Each row was made from one path, in order. Every step used is in the known rows, and no mark comes twice. Write each row's path.
Known rows
j -> u: [+0.71, -3.68, +0.71, +0.22, +0.30, +2.05, +0.32, +0.08, +0.08, -0.88, -0.07, +0.37, +0.04, -0.57, -0.02, +0.85, +0.43, +0.00, -0.52, +1.77, +0.15, -0.47, -0.11]
u -> q: [+0.14, +1.69, -0.92, +0.82, -0.05, +0.85, -0.14, +0.25, +5.48, -0.22, -0.37, +0.17, +0.06, -0.92, -0.61, -0.82, +1.89, -0.38, +0.17, -0.42, -0.92, +0.64, +1.62]
a -> x -> r -> q -> u -> j: [-3.90, +0.90, -0.85, +0.11, -0.18, +3.65, +4.44, -1.87, +1.97, -0.40, -1.60, +6.31, -0.27, +0.31, -0.45, -0.72, +2.12, -0.88, +0.08, -1.37, -2.35, +0.16, -0.43]
m -> j -> u: [+0.64, -3.78, +1.03, -0.64, +0.32, +4.07, -0.56, -1.33, +0.10, -0.92, -0.29, +2.74, +0.25, -1.90, +0.23, +0.87, +1.46, -0.21, -0.41, +1.85, -0.27, -0.13, -0.54]
a -> j: [+0.97, +0.22, +0.01, +0.51, +1.73, +0.97, -2.45, +0.50, -0.05, +0.18, +0.16, +1.23, -0.33, +0.83, -0.39, -0.09, +0.08, +0.19, -0.28, -0.23, -0.20, +0.49, +0.35]
m -> j: [-0.14, -0.10, +0.37, -1.21, -0.07, +2.80, -1.13, -2.00, +0.08, -0.03, -0.16, +3.38, +0.25, -1.90, +0.33, +0.02, +1.53, -0.29, +0.24, +0.11, -0.57, +0.59, -0.62]
a -> x -> r -> q -> u: [-5.81, -0.64, -0.95, +1.11, -0.30, +3.30, -1.21, -2.95, +2.50, -0.58, -1.74, +2.75, -0.38, +0.72, -0.20, -1.37, +0.63, -1.65, -0.06, -1.26, -2.35, +0.96, -1.67]
z -> x -> u: [-4.17, +1.89, +1.45, +0.09, +0.67, -1.42, -0.76, +0.17, -0.67, +0.87, -1.40, -1.88, -0.05, +0.24, +0.71, +3.29, -0.08, +0.17, -1.03, +0.47, -1.25, +0.23, +3.89]
j -> a -> x -> r -> q -> u: [-5.97, +0.64, -0.76, +1.25, -0.28, +3.83, -1.18, -2.83, +2.37, -0.32, -2.35, +3.12, -0.42, +0.45, -0.39, -1.43, +0.54, -1.58, -0.10, -0.64, -2.34, +0.83, -1.57]
a -> x -> u -> j -> r -> q: [-2.50, +0.93, -1.35, +1.29, +0.24, +6.55, +2.90, -1.33, +0.35, -0.47, +0.40, +7.46, +0.36, +0.72, -0.64, +1.76, +2.49, -1.51, +0.97, +0.25, -1.42, -0.88, -2.84]
j -> r -> q -> a: [-2.41, +1.41, -1.99, +0.76, -1.01, +4.62, +0.59, -2.41, +2.27, -0.41, +0.49, +2.33, -0.29, +0.74, -0.14, +1.02, -0.52, -3.01, +0.74, -0.20, -3.74, -0.12, -1.99]
x -> a -> j: [+0.39, -0.75, +0.70, +0.63, +1.84, +0.09, -2.58, +1.68, -0.14, +0.68, +0.40, +1.70, -0.52, +0.73, +0.07, -0.25, -0.53, +1.22, -0.67, +0.35, -1.85, +0.26, +0.18]
u -> j -> a -> x -> r: [-1.53, +3.33, +1.70, +1.57, +1.96, +1.88, +0.05, -4.07, -0.44, +0.05, -3.75, +6.23, -0.44, +0.42, -0.37, -1.35, +1.37, -0.51, -2.11, +0.74, -2.88, +0.72, +1.57]
m -> j -> u -> q -> a -> x -> r: [-1.89, +1.25, +1.14, +1.44, +1.83, +3.12, -2.13, -5.51, +2.54, -0.63, -3.01, +5.19, -0.60, -0.06, -0.15, -1.05, +1.46, -1.84, -2.18, +0.35, -4.77, +1.52, +1.77]
x -> r -> q -> u: [-5.24, -0.76, -0.98, +1.09, -0.95, +2.15, -0.84, -2.87, +2.73, -0.87, -2.03, +1.97, -0.32, +0.28, +0.01, -1.30, +0.19, -1.74, -0.15, -1.21, -2.05, +0.65, -2.07]
q -> u -> j -> a -> x: [-3.43, +3.19, +0.23, -0.13, +1.50, +4.88, +1.40, +0.00, -0.08, +0.78, -0.58, +5.13, -0.33, +0.51, -1.15, -0.64, +1.79, +0.48, +0.10, +0.87, -1.39, +0.52, +1.75]
m -> j -> r -> q -> a -> x: [-3.34, +1.27, -1.17, +0.20, +1.18, +7.74, -0.95, -2.70, +0.95, +0.38, +1.30, +5.11, -0.27, +1.08, -0.60, +0.48, +1.53, -1.95, +0.88, -0.15, -3.55, +0.97, -0.33]
x -> r -> q: [-0.90, +0.44, -0.59, +2.07, -0.19, +3.53, -0.13, -4.15, +0.88, +0.22, -2.30, +2.79, +0.26, +0.28, +0.25, -0.12, +0.94, -2.22, +0.28, -1.33, -1.90, +0.47, -3.52]
r -> q -> u -> j -> a -> x: [-3.71, +3.13, -0.32, +0.20, +1.26, +6.51, +1.62, -0.44, +0.21, +1.01, -0.60, +5.41, -0.15, +0.63, -1.15, -0.38, +2.20, -0.10, +0.72, +0.36, -1.55, +0.62, +0.48]
x -> u: [-2.56, +2.21, +1.17, -0.01, +1.04, -2.73, -0.72, +0.28, -0.25, +0.03, -1.74, +0.44, -0.13, -0.07, -0.22, +3.38, -0.37, -0.44, -1.16, +0.43, -1.45, -0.37, -0.58]
m -> j -> r: [-0.77, -0.61, +0.04, +0.04, -0.02, +3.53, -0.42, -1.53, -0.33, -2.00, +0.95, +7.41, +0.12, -1.02, -0.09, -0.27, +1.66, -0.23, -0.74, +2.60, -0.12, -0.91, +0.22]
j -> a -> x: [-1.97, +2.87, +0.46, +0.36, +1.86, +4.55, -1.00, -0.09, -0.95, +1.11, -0.22, +3.08, -0.20, +0.68, -1.00, -0.31, +1.26, +0.43, +0.13, +1.14, -0.83, +0.68, +1.41]

Write each row's path
[+0.31, -2.47, +0.29, +1.27, +1.23, +4.17, -1.64, -2.15, +1.30, -0.66, -1.16, +2.07, -0.41, +0.26, -0.17, +0.92, +0.07, -1.71, -0.94, +0.94, -2.60, +0.32, -0.89]  x -> r -> q -> a -> j -> u
[-5.43, -1.84, -1.45, +1.00, -0.63, +3.59, -1.05, -0.16, +2.43, -1.19, +0.30, +3.78, -0.41, +0.68, -0.27, -0.96, +0.21, -0.79, +0.25, +0.13, -1.82, -0.21, -1.94]  x -> a -> j -> r -> q -> u
[-0.77, -0.48, -1.73, +1.87, +0.18, +6.33, -0.35, -1.23, +0.51, -0.55, +0.91, +5.11, +0.25, +0.89, -0.45, +0.48, +1.46, -1.55, +1.10, +0.28, -0.43, -0.52, -3.18]  a -> j -> r -> q
[-1.46, +2.87, +0.66, -0.70, +0.54, -0.96, +4.94, +0.38, +0.13, +0.00, -1.64, +4.44, -0.01, -0.39, -0.36, +2.63, +1.25, -0.07, -0.71, -0.19, -1.71, -0.79, +0.19]  x -> u -> j
[+1.14, -0.81, -0.41, +1.24, +1.01, +2.81, -1.13, +0.58, +5.50, -0.75, -0.36, +0.99, -0.05, -0.87, -0.86, -0.28, +2.14, -0.33, -0.35, +0.69, -0.91, +0.56, +1.66]  a -> j -> u -> q
[-1.12, +0.08, -1.83, +1.29, -0.77, +6.28, +3.53, -1.33, +0.68, -0.69, +0.63, +6.49, +0.44, +0.35, -0.38, +0.68, +2.16, -1.46, +1.27, +0.11, -0.65, -1.06, -3.09]  u -> j -> r -> q
[-2.07, +2.55, +0.76, +1.75, +1.80, +1.39, -1.84, -4.82, +2.43, -0.34, -2.85, +3.92, -0.76, +0.78, -0.22, -1.34, +0.79, -1.79, -2.05, -0.31, -4.64, +1.44, +2.04]  u -> q -> a -> x -> r
[-2.89, +0.61, -0.58, -0.93, -0.74, +0.67, +4.89, +0.26, +1.77, -0.79, -0.75, +4.14, -0.32, -0.27, -0.36, -0.61, +1.16, +0.14, -0.15, -0.66, -1.23, -0.37, +0.82]  q -> u -> j
[-3.69, +4.20, +0.30, +0.62, -0.78, +3.63, +3.16, -1.45, +1.03, +0.55, -3.21, +4.11, -0.09, -0.75, -0.22, -0.73, +1.12, -0.22, -0.38, +0.77, -1.53, -0.08, +1.77]  z -> x -> r -> q -> u -> j -> a
[-0.33, +4.62, +0.51, -0.15, -0.19, +2.12, +3.75, +0.43, -0.12, +0.63, -2.08, +4.02, +0.01, -1.02, -0.68, +0.06, +0.87, +0.44, -0.17, +1.41, -0.49, -0.62, +0.61]  u -> j -> a
[-4.68, +3.24, +0.41, +0.15, +1.88, +1.65, -1.18, -1.12, +0.47, +0.76, -1.05, +2.00, -0.38, +1.07, -0.63, +3.78, +0.20, -1.76, -0.36, -0.27, -3.89, +0.56, -0.82]  r -> q -> a -> x -> u
[-1.44, +2.95, -1.32, +0.20, -0.59, +1.16, -0.13, -1.26, +5.79, -0.11, -0.33, -0.73, -0.50, -0.27, -0.38, +0.04, -0.20, -2.16, -0.05, -0.77, -4.17, +0.87, +1.50]  u -> q -> a
[-4.89, +3.06, +0.29, +0.55, +1.88, +2.19, -1.02, -1.16, +0.32, +0.10, -0.62, +3.71, -0.38, +1.19, -0.78, +3.71, +0.42, -1.75, -0.66, +0.57, -3.88, +0.11, -0.61]  j -> r -> q -> a -> x -> u
[-1.36, +1.53, -0.70, +1.31, +1.10, +3.76, -2.59, -2.58, +1.55, +0.74, -0.84, +0.89, -0.60, +1.39, +0.19, +0.29, -0.33, -1.98, -0.15, -1.17, -3.50, +1.26, +1.04]  z -> x -> r -> q -> a -> j
[-1.64, +2.90, +1.71, +1.80, +2.00, +1.56, -1.81, -4.11, -0.55, +0.04, -3.64, +4.81, -0.48, +0.52, -0.26, -1.45, +0.86, -0.58, -2.12, +0.92, -2.59, +0.92, +1.41]  j -> a -> x -> r
[-4.00, +2.43, -1.48, +0.58, -0.88, +4.67, +2.18, -2.28, +2.16, +0.04, -0.10, +2.79, -0.29, +0.71, +0.17, +2.26, +0.03, -2.82, +0.41, -0.26, -4.38, -0.18, +0.22]  z -> x -> u -> j -> r -> q -> a
[-2.74, -0.11, -0.63, +0.29, -0.48, +2.08, +3.76, +0.05, +0.84, -2.54, +0.55, +7.98, -0.28, +0.14, -0.56, -0.70, +1.42, +0.04, -0.99, +2.02, -0.54, -1.60, +1.13]  q -> u -> j -> r
[-2.32, +3.05, +0.73, -0.69, +1.50, +0.78, +4.42, +0.27, -0.23, +0.29, -1.17, +5.59, -0.12, +0.22, -0.66, +2.47, +1.96, +0.09, -0.54, -0.19, -2.11, -0.38, +0.86]  a -> x -> u -> j
[-3.05, +3.54, -0.04, -0.44, +1.09, +2.58, +4.63, -0.67, +0.73, +0.58, -1.10, +5.60, -0.16, +0.44, -0.66, +2.97, +1.80, -1.08, +0.01, -0.81, -3.47, -0.12, -0.38]  r -> q -> a -> x -> u -> j
[-2.84, +4.03, -0.34, +0.00, -0.78, +3.61, +3.55, -0.03, +1.17, +0.37, -2.28, +4.34, -0.08, -0.93, -0.78, -0.30, +0.96, -0.21, +0.32, +0.78, -1.00, -0.43, -0.53]  r -> q -> u -> j -> a
[+0.39, -2.74, -0.21, +0.72, +1.00, +4.69, -1.27, -0.76, +1.28, -0.39, +0.07, +1.21, -0.27, +0.30, -0.28, +1.33, +0.06, -1.38, -0.17, +0.98, -1.89, +0.10, -1.05]  r -> q -> a -> j -> u
[-1.30, -0.66, -1.56, +0.98, -0.70, +7.22, +0.29, -2.38, +0.57, -0.65, +0.72, +6.13, +0.51, -0.43, -0.12, +0.54, +2.14, -1.71, +1.34, +0.36, -0.58, -0.52, -3.65]  m -> j -> r -> q
[-2.82, +3.64, +0.47, -0.79, +1.31, +0.96, +4.41, -0.22, +0.39, +0.33, -1.12, +5.33, -0.29, +0.35, -0.66, +2.74, +1.43, -0.56, -0.63, -0.32, -3.30, -0.21, +0.91]  q -> a -> x -> u -> j
[-2.19, +2.05, -1.18, +1.05, -0.68, +3.03, -0.16, -4.35, +2.58, +0.18, -1.61, +1.13, -0.38, +0.57, +0.25, +0.61, -0.84, -3.46, +0.07, -1.39, -4.88, +0.76, -2.09]  x -> r -> q -> a
[-0.57, +1.69, -0.76, +1.24, +1.25, +3.17, -2.58, -2.56, +1.75, +0.37, -0.96, +2.02, -0.60, +1.25, -0.25, +0.31, -0.49, -2.27, -0.23, -1.14, -3.64, +1.04, -1.12]  x -> r -> q -> a -> j
[-0.46, +1.37, -1.32, +0.74, +1.02, +3.74, -2.20, -1.18, +1.69, +0.61, +0.25, +1.13, -0.52, +1.22, -0.37, +0.70, -0.50, -2.00, +0.54, -1.16, -2.94, +0.90, -1.26]  r -> q -> a -> j
[-2.71, +4.06, -0.75, +0.20, -0.07, -0.17, -0.52, -1.09, +5.69, -0.10, -1.13, -0.47, -0.59, -0.29, -0.48, +1.74, -0.35, -2.41, -0.60, -0.56, -4.94, +0.74, +1.19]  x -> u -> q -> a
[-1.73, +0.56, -0.58, +2.10, +0.74, +5.31, -0.60, -4.33, +0.52, +0.54, -1.79, +3.90, +0.11, +0.91, -0.07, -0.20, +1.64, -2.05, +0.43, -1.39, -2.31, +0.88, -2.90]  a -> x -> r -> q
[-1.56, +5.69, +1.10, -0.16, +0.34, +0.80, +3.38, +0.56, -0.26, +0.61, -2.87, +4.22, -0.03, -1.11, -0.79, +1.77, +0.70, +0.22, -0.72, +1.61, -1.22, -0.83, +0.28]  x -> u -> j -> a
[-0.40, -1.05, +0.23, +1.34, +1.28, +1.67, -1.46, +0.99, -0.58, -1.48, +1.29, +6.25, -0.43, +0.84, -0.29, -0.44, +0.23, +0.79, -1.34, +2.77, -1.02, -1.16, +0.69]  x -> a -> j -> r
[-0.11, +1.49, -0.52, +0.25, +1.32, +1.43, -2.50, -0.55, +1.30, +0.26, +0.16, +0.64, -0.71, +1.08, -0.34, +0.36, -0.99, -1.21, -0.42, -0.47, -2.67, +0.80, +0.59]  q -> a -> j
[-1.83, +1.28, +1.06, +1.85, +1.85, +2.13, -1.75, -4.81, +2.46, -0.65, -2.93, +4.07, -0.70, +0.61, -0.23, -1.07, +0.98, -1.78, -2.24, +0.32, -4.65, +1.33, +2.00]  j -> u -> q -> a -> x -> r
[-3.31, +1.29, -1.28, +0.56, +1.22, +6.77, -0.55, -1.99, +0.91, +0.39, +1.36, +3.95, -0.37, +1.75, -0.73, +0.46, +1.00, -1.84, +0.80, -0.15, -3.47, +0.78, -0.16]  j -> r -> q -> a -> x
[-2.38, +1.69, -0.41, +1.46, +1.12, +2.55, -1.71, -0.37, +2.11, -1.52, +0.64, +4.61, -0.58, +0.91, -0.38, +0.81, +0.58, -0.88, -1.45, +2.15, -2.28, -0.40, +3.53]  z -> x -> u -> q -> a -> j -> r
[-2.31, +1.15, -0.61, +0.35, +1.63, +5.08, -0.95, -1.14, +3.34, +0.31, +0.75, +1.96, -0.51, +0.88, -0.88, +0.06, +1.34, -1.25, +0.10, +0.03, -3.69, +1.36, +2.25]  j -> u -> q -> a -> x
[-0.61, +3.63, +0.89, -0.46, -0.10, +3.45, -0.83, -1.12, -0.30, +0.63, -1.91, +3.47, +0.18, -2.11, -0.30, -0.12, +0.83, +0.03, -0.07, +1.81, -0.42, +0.10, -0.28]  m -> j -> a
[-6.03, +0.56, -0.64, +0.85, -0.35, +4.82, -1.62, -3.57, +2.39, -0.41, -2.36, +4.26, -0.32, -0.23, -0.28, -1.41, +1.06, -1.69, -0.05, -0.64, -2.55, +1.05, -1.77]  m -> j -> a -> x -> r -> q -> u
[-1.81, +0.56, +1.64, +1.73, +0.40, -0.36, -1.14, -4.10, -0.32, +0.10, -3.12, +0.36, -0.28, +0.35, +1.33, -1.31, +0.20, -0.22, -2.14, +0.03, -1.78, +0.99, +4.91]  z -> x -> r
[-3.21, +2.58, -1.58, +0.51, -0.71, +4.03, +2.20, -2.22, +2.36, -0.44, -0.25, +3.85, -0.32, +0.59, -0.29, +2.29, -0.12, -3.09, +0.32, -0.21, -4.46, -0.41, -2.05]  x -> u -> j -> r -> q -> a
[-4.99, +2.98, +0.37, +0.13, +1.88, +3.11, -1.49, -1.82, +0.34, +0.09, -0.71, +4.88, -0.28, +0.52, -0.61, +3.71, +0.91, -1.88, -0.54, +0.67, -4.03, +0.28, -0.79]  m -> j -> r -> q -> a -> x -> u
[-2.61, +2.66, +0.82, -0.61, +0.31, -0.06, +4.82, +0.32, -0.18, +0.57, -1.42, +2.87, +0.02, -0.19, +0.25, +2.53, +1.49, +0.40, -0.62, -0.18, -1.57, -0.44, +3.28]  z -> x -> u -> j
[+0.66, -0.91, -0.36, +1.03, +0.17, +2.36, +0.05, +0.32, +5.52, -0.82, -0.44, +0.40, +0.10, -1.29, -0.66, -0.26, +2.17, -0.40, -0.17, +0.84, -0.77, +0.27, +1.47]  j -> u -> q
[-1.95, +0.83, -1.46, +1.21, -0.42, +5.32, +3.26, -1.20, +0.57, -0.70, +0.08, +6.67, +0.41, +0.32, -0.44, +1.85, +2.05, -1.61, +0.94, +0.32, -1.12, -1.17, -3.25]  x -> u -> j -> r -> q
[-1.87, -1.11, -1.32, +1.94, +0.06, +6.54, -0.42, -0.63, +0.21, +0.08, +1.21, +4.20, +0.16, +0.98, +0.23, +0.40, +1.35, -0.65, +0.98, +0.51, -1.05, -0.33, -1.09]  z -> x -> a -> j -> r -> q
[-2.68, +4.63, +0.33, +0.60, +1.57, +2.16, -1.49, -0.33, +4.84, +0.31, -1.73, +3.13, -0.03, -1.26, -1.18, +1.38, +2.73, -0.62, -0.52, +0.48, -2.52, +0.98, +1.68]  m -> j -> a -> x -> u -> q
[-2.42, +3.37, +0.01, +0.86, +1.56, +0.70, -1.06, +0.29, +4.94, +0.10, -1.06, +1.54, -0.12, -0.33, -1.10, +1.41, +2.29, -0.55, -0.48, -0.14, -2.31, +0.82, +1.80]  a -> x -> u -> q
[-2.59, +4.09, +0.24, -0.32, -0.58, +1.95, +3.36, +0.46, +0.93, +0.15, -2.27, +3.98, -0.22, -1.00, -0.79, -0.53, +0.61, +0.31, -0.31, +1.23, -0.82, -0.53, +0.74]  q -> u -> j -> a
[-1.13, +1.14, -0.89, -0.09, -0.41, +3.21, -0.40, -1.87, +5.85, -0.52, -0.44, +0.68, -0.37, -1.25, -0.27, +0.48, +0.48, -2.24, -0.23, +0.12, -4.31, +0.82, +1.23]  m -> j -> u -> q -> a
